What can hang from each mark
botab: napaguf
leke: fubikud pebedo
pebedo: botab napaguf
napaguf: botab daso deneb
deneb: daso napaguf
daso: deneb leke napaguf

Every row comes from one small tree of marks. The marks that hang from a mark follow it in brackets, in alphabetical order. Every link used is in the known rows. Which tree was each row made from?
Known rows
leke(pebedo): [-24.2 -11.0 -29.8  16.9 -13.0  23.6   9.8  -3.8  14.9 -21.5  12.0   8.7
   5.2  12.6  15.0  -5.4   8.0  12.7 -29.4  29.6   1.3  -5.2   5.7  -2.0]
daso(leke(fubikud) napaguf): [ -2.0 -17.7 -28.5  18.7 -13.5  21.0  15.5  -7.8  18.7 -30.5  23.9  -4.5
 -28.1  17.8   5.4  31.0  25.0   5.6   0.6  30.8  20.7  -6.0  -4.1   0.7]
daso(leke napaguf(botab)): [  4.0 -40.2 -31.4  13.2  -7.4  25.9  10.8 -10.7  10.9  -7.4  18.6  -9.8
 -28.9  20.5   4.3  19.4  16.3   1.2   7.8  16.5  20.3  -7.0   0.3   2.4]
deneb(napaguf): [-16.4 -13.4 -22.2  12.5 -29.7  27.5  -5.7  -3.3  17.0 -24.5   0.8  12.2
   9.8   5.8   6.7  14.7   5.0  11.1  19.4  44.2  12.3   5.1   3.9 -13.8]
leke(fubikud pebedo): [-27.0   9.2 -24.9  21.4  -8.8  26.8  24.5   0.1  17.8 -25.3  18.0  -1.9
  11.7  13.9   4.7  -3.5  13.9  13.0 -36.4  37.1  -3.2   0.0   6.9  -2.6]
leke(fubikud pebedo(botab)): [-38.2  15.6 -27.8  22.4  16.3  12.5   4.9   3.6  14.5  -8.7  15.4  -3.7
  13.6  15.7   4.6   4.1  21.6  18.6 -39.3  20.7  -0.1   1.1  12.4   0.0]
botab(napaguf(daso(leke) deneb)): [-18.4  -7.1 -38.3   5.2 -53.2  26.5 -21.2 -26.8  15.2 -13.4  12.8 -13.1
 -51.4  13.6  -7.4  -8.1   1.3  18.6  21.3  12.8  23.8   3.1  -7.8 -10.7]
daso(deneb(napaguf(botab)) leke(fubikud)): [ -2.4   4.2 -20.2  11.7 -24.7  19.4  10.5   1.1  17.4 -21.9  19.0 -14.8
  16.4   9.7  -6.0  27.2  15.2   2.9  28.7  29.4  17.9   3.8   2.6 -17.6]
botab(napaguf): [-35.5 -12.5 -31.1  11.9 -30.6  35.5   5.7 -12.8  17.5 -13.1  -0.3  22.1
 -29.3   5.5  11.3 -15.6  -0.2  14.0   3.6  24.5   5.5   9.8  -1.4  -7.3]
daso(leke(fubikud pebedo) napaguf(deneb)): [-10.3   2.4 -37.5  15.8  12.5  11.1   9.6 -12.6  18.4 -18.4  34.6 -13.1
 -21.0  23.8   2.6   7.8  24.3   6.0 -36.2  32.0  21.1 -18.2   2.9  -7.6]
napaguf(botab deneb): [-12.7  -2.4 -30.0  20.8 -32.1  28.5  -6.9 -12.5   5.2  22.0   9.7 -26.7
 -23.3  17.1 -10.8 -17.6  -2.3  10.7  -2.6  23.0  10.1  -8.1   7.3 -14.4]
deneb(daso(leke napaguf(botab))): [  5.4 -27.9 -23.4   9.2   1.5  22.2   2.6 -11.5  14.4 -23.4  26.1 -19.2
 -10.0  19.3   8.7  20.2  13.5  10.5  23.0   8.5  16.3 -17.5  -7.2   1.4]
daso(leke napaguf): [  0.3 -38.9 -32.5  13.6 -19.8  18.0   0.8 -11.0  15.6 -26.5  17.6   8.3
 -35.8  16.0  14.9  28.4  18.4   3.9   7.8  24.1  25.7 -12.0  -6.3   3.2]
napaguf(botab): [-13.0 -18.2 -23.7  20.0 -31.2  34.1  10.4  -5.4   7.8   3.5   6.2 -13.2
  -7.3  14.4  -2.7  -5.0   2.0   8.9   3.0  24.3   3.0   1.4   5.6  -3.8]
deneb(daso): [-12.3  -2.6 -20.0  16.5 -34.9  24.1 -10.1  -6.5  16.5 -31.2  12.5  -1.7
   4.7   9.0  12.7   5.9   1.1  22.8  15.0  23.3   2.3 -13.1  -6.3  -4.0]
napaguf(botab daso(deneb)): [ 21.8  -5.0 -35.3  19.0 -53.7  14.2  -7.2 -11.5  10.8   2.7   7.0 -14.8
  -1.3  10.9 -18.8  13.6   3.8  17.7  14.5  15.2   9.7  -0.4  -3.0   8.6]
deneb(napaguf(botab daso(leke(fubikud)))): [ -2.9  -2.2 -17.7   8.4 -29.1  34.2   3.7  -6.9  16.3 -28.8  18.1 -38.6
  13.2  16.0 -22.7  24.6  14.7  11.5  34.5  30.4  13.9  19.5   1.8  -8.4]
napaguf(deneb): [-15.9  -2.4 -32.5  22.6 -47.9  20.7 -16.0 -12.8  10.0   1.4   8.1  -7.7
 -26.9  12.2  -0.2  -6.8   0.1  14.9  -2.9  30.9  14.2 -12.7   1.7 -14.7]
leke(fubikud pebedo(botab napaguf(deneb))): [-26.9  28.1 -26.4  20.1  42.8 -10.7 -11.0  -2.4  13.5  11.6  18.1 -16.0
  -9.9  20.7   3.6 -19.6  18.3  18.4 -57.3  28.4   0.5 -17.9  15.8 -17.4]
pebedo(botab): [-25.6 -11.5 -28.4  22.1 -18.7  11.4 -20.1  -2.7   9.6  -0.1   2.6   3.1
 -12.0  11.1   8.4  13.6  11.9  17.0  -3.9  13.3  12.0  -2.2   6.8  -1.4]
napaguf(daso deneb): [  2.6   5.1 -36.7  20.8 -62.3  17.5 -26.5 -20.0  11.1  -2.5   8.0 -20.3
 -23.2  14.2 -17.7   0.8   0.8  23.2   4.9  27.0  14.9  -5.9  -2.6  -4.1]

Write each row's tree
[-54.3  15.5 -31.8  14.7  32.6  17.5  13.5  -3.0  19.0  -8.2  10.9  10.2
  -2.3  11.3   6.8 -17.9  15.9  18.3 -40.1  15.0  -1.3  14.0  11.5  -4.8]  leke(fubikud pebedo(botab(napaguf)))
[-15.3  -1.6 -20.7  10.9 -30.5  28.1 -17.1 -13.8   9.7  -8.7  27.9 -39.7
 -15.7  18.6   0.8  -3.2   0.8  15.2  25.1   4.2  14.5 -21.7  -2.8 -18.0]  napaguf(botab deneb(daso(leke)))
[  0.9 -23.3 -21.3   3.9 -35.1  32.5  -9.2  -9.9  13.0 -25.8  11.2 -29.4
   5.6  13.3 -13.7  24.8   7.7  10.7  44.1  24.6  18.5  13.6  -0.3  -7.1]  deneb(napaguf(botab daso(leke)))
[-32.0  14.8 -30.7   9.8 -24.3  25.9 -18.8 -20.7  18.0  -9.9  11.5   0.9
 -23.4   8.2   7.9 -27.0  -6.6  25.3  11.5  18.7   7.9 -10.2  -5.8 -18.6]  botab(napaguf(deneb(daso)))
[ -1.6  -6.4 -31.6  20.4  -4.2  20.5   9.6 -14.2  11.3   6.1  29.2 -35.4
 -36.6  24.3 -14.3   9.5  18.7   3.6  -4.0  24.8  23.3  -9.3   3.2  -9.5]  daso(leke(fubikud) napaguf(botab deneb))
[ -0.1 -25.3 -25.6  11.8 -47.6  34.4  -1.9 -13.4   8.8 -14.9  15.6 -33.6
 -17.8  19.0 -12.3  14.6   7.4  11.5  27.2  10.6  13.8   5.4  -3.9   3.4]  napaguf(botab daso(leke))
[-18.0   0.4 -23.0  10.9 -43.8  20.7 -27.8 -14.7  13.7 -28.5  26.1 -21.7
 -20.3  14.9  12.3   5.5   3.3  18.8  25.8  12.2  19.5 -27.8  -9.9 -18.0]  napaguf(deneb(daso(leke)))
[-44.7  19.7 -31.0  10.2  -1.9   9.7 -38.2 -16.9  14.1   4.3   8.5  -2.2
 -21.1   8.9   7.0 -18.1   0.6  30.6   8.2   1.5  12.4 -10.7   0.7 -17.2]  pebedo(botab(napaguf(deneb(daso))))
[  3.7  -6.1 -28.0  13.3 -25.9  16.5  -1.3  -2.1  14.4  -3.3   2.2   4.4
  25.0   4.5  -3.8  14.3   4.8   7.6  22.5  31.4  12.8   0.6   6.2 -13.1]  daso(deneb(napaguf(botab)))
[ -7.2 -11.8 -40.0   6.3 -59.7  14.8 -11.5 -19.4  19.7 -29.3   9.5  10.7
 -29.5   6.4   1.3  11.9   7.5  16.3  28.3   7.3  22.3   3.8 -14.0   2.7]  botab(napaguf(daso(deneb leke)))
[-11.2   4.6 -43.9  13.3 -28.2  -0.8 -28.4 -14.7  16.4   3.1  -2.4  14.8
 -16.1   3.8  -7.5   9.3   9.0  26.8   7.8   1.5  15.9   6.7  -3.4   7.2]  pebedo(botab(napaguf(daso(deneb))))
[ 20.4 -30.3 -38.6  13.9 -14.6   9.0   5.8  -9.7  12.8  -4.0  19.9   1.4
 -22.4  16.0   4.3  29.3  17.7   1.9  11.1  12.8  26.9 -17.3  -3.4   3.7]  daso(deneb leke napaguf(botab))
[ 14.1 -15.9 -21.4  14.0 -15.7  14.3  -2.3 -11.7  10.3   3.0   5.7 -26.0
 -16.6  18.8 -11.9 -10.9   4.5  17.1  -1.7  28.2  -3.0   0.6   2.4   0.1]  pebedo(napaguf(botab daso))
[  2.7  -6.5 -18.8  14.0   8.1  23.9  17.0  -8.2  17.5 -26.2  32.5 -28.8
  -4.4  21.2  -0.1  19.5  19.8  12.9  13.3  17.2  10.8 -10.7  -5.6  -0.6]  deneb(daso(leke(fubikud) napaguf(botab)))
[ -1.8 -19.5 -23.6   9.7  -5.9  -4.3 -31.0  -8.5  11.7 -15.9  11.0 -19.1
 -33.8  18.9   6.0  20.6  19.1  20.0   6.4   8.5  15.7  -7.5  -0.7   0.5]  pebedo(botab napaguf(daso(leke)))
[ -2.9  -0.9 -33.3  20.1 -16.5  12.6  -1.5 -14.4  16.5 -13.0  27.6 -16.6
 -42.6  19.9  -3.1  18.2  21.4   7.1  -5.3  32.3  28.2 -15.6  -2.3  -8.6]  daso(leke(fubikud) napaguf(deneb))
[-19.9  19.9 -16.5  16.2 -22.1  28.7  -4.5 -10.3  12.1 -13.0  33.4 -52.0
  -9.6  21.0  -7.3  -4.0   6.7  15.7  16.7  14.8  10.5 -16.0  -2.1 -19.2]  napaguf(botab deneb(daso(leke(fubikud))))
[ -5.2  -2.0 -22.9  18.5 -55.6  27.3   0.5  -9.8  17.4 -38.9  20.7 -25.3
 -19.6  15.7 -10.5  24.6  15.6  16.0  15.3  26.1  13.8   5.7  -7.3   3.4]  napaguf(daso(leke(fubikud)))
[ 15.9  -9.0 -33.4  18.8 -10.6  11.4  21.3  -6.3  15.8  -9.0  26.2 -10.4
 -14.9  17.6  -4.3  29.3  23.5   2.3   2.8  19.9  22.5 -11.2  -2.2   4.8]  daso(deneb leke(fubikud) napaguf(botab))
[ -8.5   5.9 -24.2  11.3   9.6  -4.2  14.4   0.9  21.5 -34.2  27.4   2.4
  -5.4  15.9  19.6   5.8  21.8   6.9 -32.9  29.1   5.8 -21.0   0.9 -10.5]  daso(deneb leke(fubikud pebedo(napaguf)))
[-20.5  24.1 -24.5  18.5  17.3   3.4   5.8  -5.5  17.0  -5.3  21.1 -13.9
 -10.9  19.4   4.0 -28.1  11.2  14.7 -53.8  45.0  -3.0 -17.1  10.6 -19.9]  leke(fubikud pebedo(napaguf(deneb)))
[  0.3 -17.2 -25.3   7.5 -29.6  20.2  -3.3  -2.9  14.1 -17.9  12.3  -3.7
  10.2   7.9   3.8  26.0   8.7   1.9  35.2  23.1  23.2  -3.2   1.4 -15.3]  daso(deneb(napaguf(botab)) leke)
[-12.8 -15.9 -21.1  11.2  28.9  15.3  20.5  -2.5  11.2   1.1  12.3  -8.0
   1.1  20.0  11.4 -26.7   6.1   8.3 -38.9  29.5 -10.8  -9.0  12.7  -7.8]  leke(pebedo(napaguf(botab)))
[  3.2 -25.1 -26.0   9.4 -13.9  15.4  -7.6 -12.2  19.2 -42.6  25.3   0.6
 -13.9  15.0  19.8  29.0  16.4  15.4  19.9  16.3  20.7 -21.9 -12.0   1.4]  deneb(daso(leke napaguf))
[ -3.7  -4.7 -24.0  16.4  -5.2  11.5  -6.7 -11.6   6.7  24.4   8.9 -26.7
 -33.8  19.6  -2.8 -29.2  -0.7   9.6 -14.9  32.0   3.0 -15.8   9.3 -19.7]  pebedo(napaguf(botab deneb))
[-13.3 -14.0 -11.3   1.5  -9.6  32.9  -7.2  -4.4  15.8 -36.0  19.4 -23.0
  20.2  11.8   7.9  16.9   4.9  12.3  48.5  19.2  13.0  -3.3  -2.0 -18.5]  deneb(daso(leke) napaguf(botab))
[  8.3 -11.5 -36.6   9.3 -29.8  14.3   0.6 -10.3  12.4 -18.2  22.9 -18.9
   9.6  16.7  -5.5  13.7  11.7  11.1  -4.5   4.4  13.2  -8.8  -2.3   7.7]  napaguf(botab daso(deneb leke(pebedo)))
[  8.7   5.1 -36.1  12.6  18.2 -27.6 -26.3  -5.1  15.8  -2.9   9.2   5.7
   6.7  14.4   5.6   8.7  17.9  26.0 -33.4  12.2   4.6 -16.7   4.8   6.6]  leke(pebedo(botab napaguf(daso(deneb))))
[-14.8 -13.7 -11.9   1.1  31.6  14.4   8.5  -3.9  15.5 -28.8  30.4 -24.0
   4.5  22.2  23.7 -14.6   9.2  11.9 -12.6  11.9  -4.6 -22.4   2.0 -12.5]  deneb(daso(leke(pebedo(napaguf(botab)))))
[-42.8   4.9 -39.1  14.4  -8.5  13.8 -27.1 -16.0  10.0  19.8   0.6   2.9
 -40.5   8.6   2.0 -19.0   4.1  21.0  -7.0   9.2  16.1  -0.1   6.4 -14.4]  pebedo(botab(napaguf(deneb)))
[ -4.3  11.9 -18.9  12.1 -10.2   3.6 -26.4 -12.6  15.2  -9.4  15.8 -14.0
 -19.6  14.6  12.4 -18.8  -0.5  25.5   1.2  30.4   3.2 -32.0  -2.5 -21.4]  pebedo(napaguf(deneb(daso)))
[ -7.7   0.7 -18.7  14.2  -0.5  -3.7 -18.5  -5.1  15.0 -19.0  17.9 -29.3
 -27.4  21.0  -2.8  23.8  24.9  21.1  -0.4  14.6  11.0  -1.5  -0.7  -0.2]  pebedo(botab napaguf(daso(leke(fubikud))))
[  6.5 -11.4 -24.0  10.2 -29.9  29.8  -7.9  -9.5  12.9  -9.8   2.1 -20.9
  20.5  10.4 -21.9  12.3   3.0  15.7  29.2  35.0   7.9  17.4   5.3  -5.0]  deneb(napaguf(botab daso))
[-31.3  -2.6 -41.2   7.4 -25.7  12.9 -40.9 -23.3  11.9   1.1  11.3 -16.4
 -50.8  14.1  -7.5   0.9   8.7  22.4  15.1  -2.6  28.8   2.5  -2.6  -7.2]  pebedo(botab(napaguf(daso(leke) deneb)))
[ -1.5 -17.9 -26.8   6.0  16.8   1.2  11.2  -2.4  13.2 -10.5  22.6  -7.0
  -5.8  18.2  18.9  -4.8  13.4   2.8 -23.5  17.4   6.4 -22.4   4.6  -8.6]  daso(deneb leke(pebedo(napaguf(botab))))
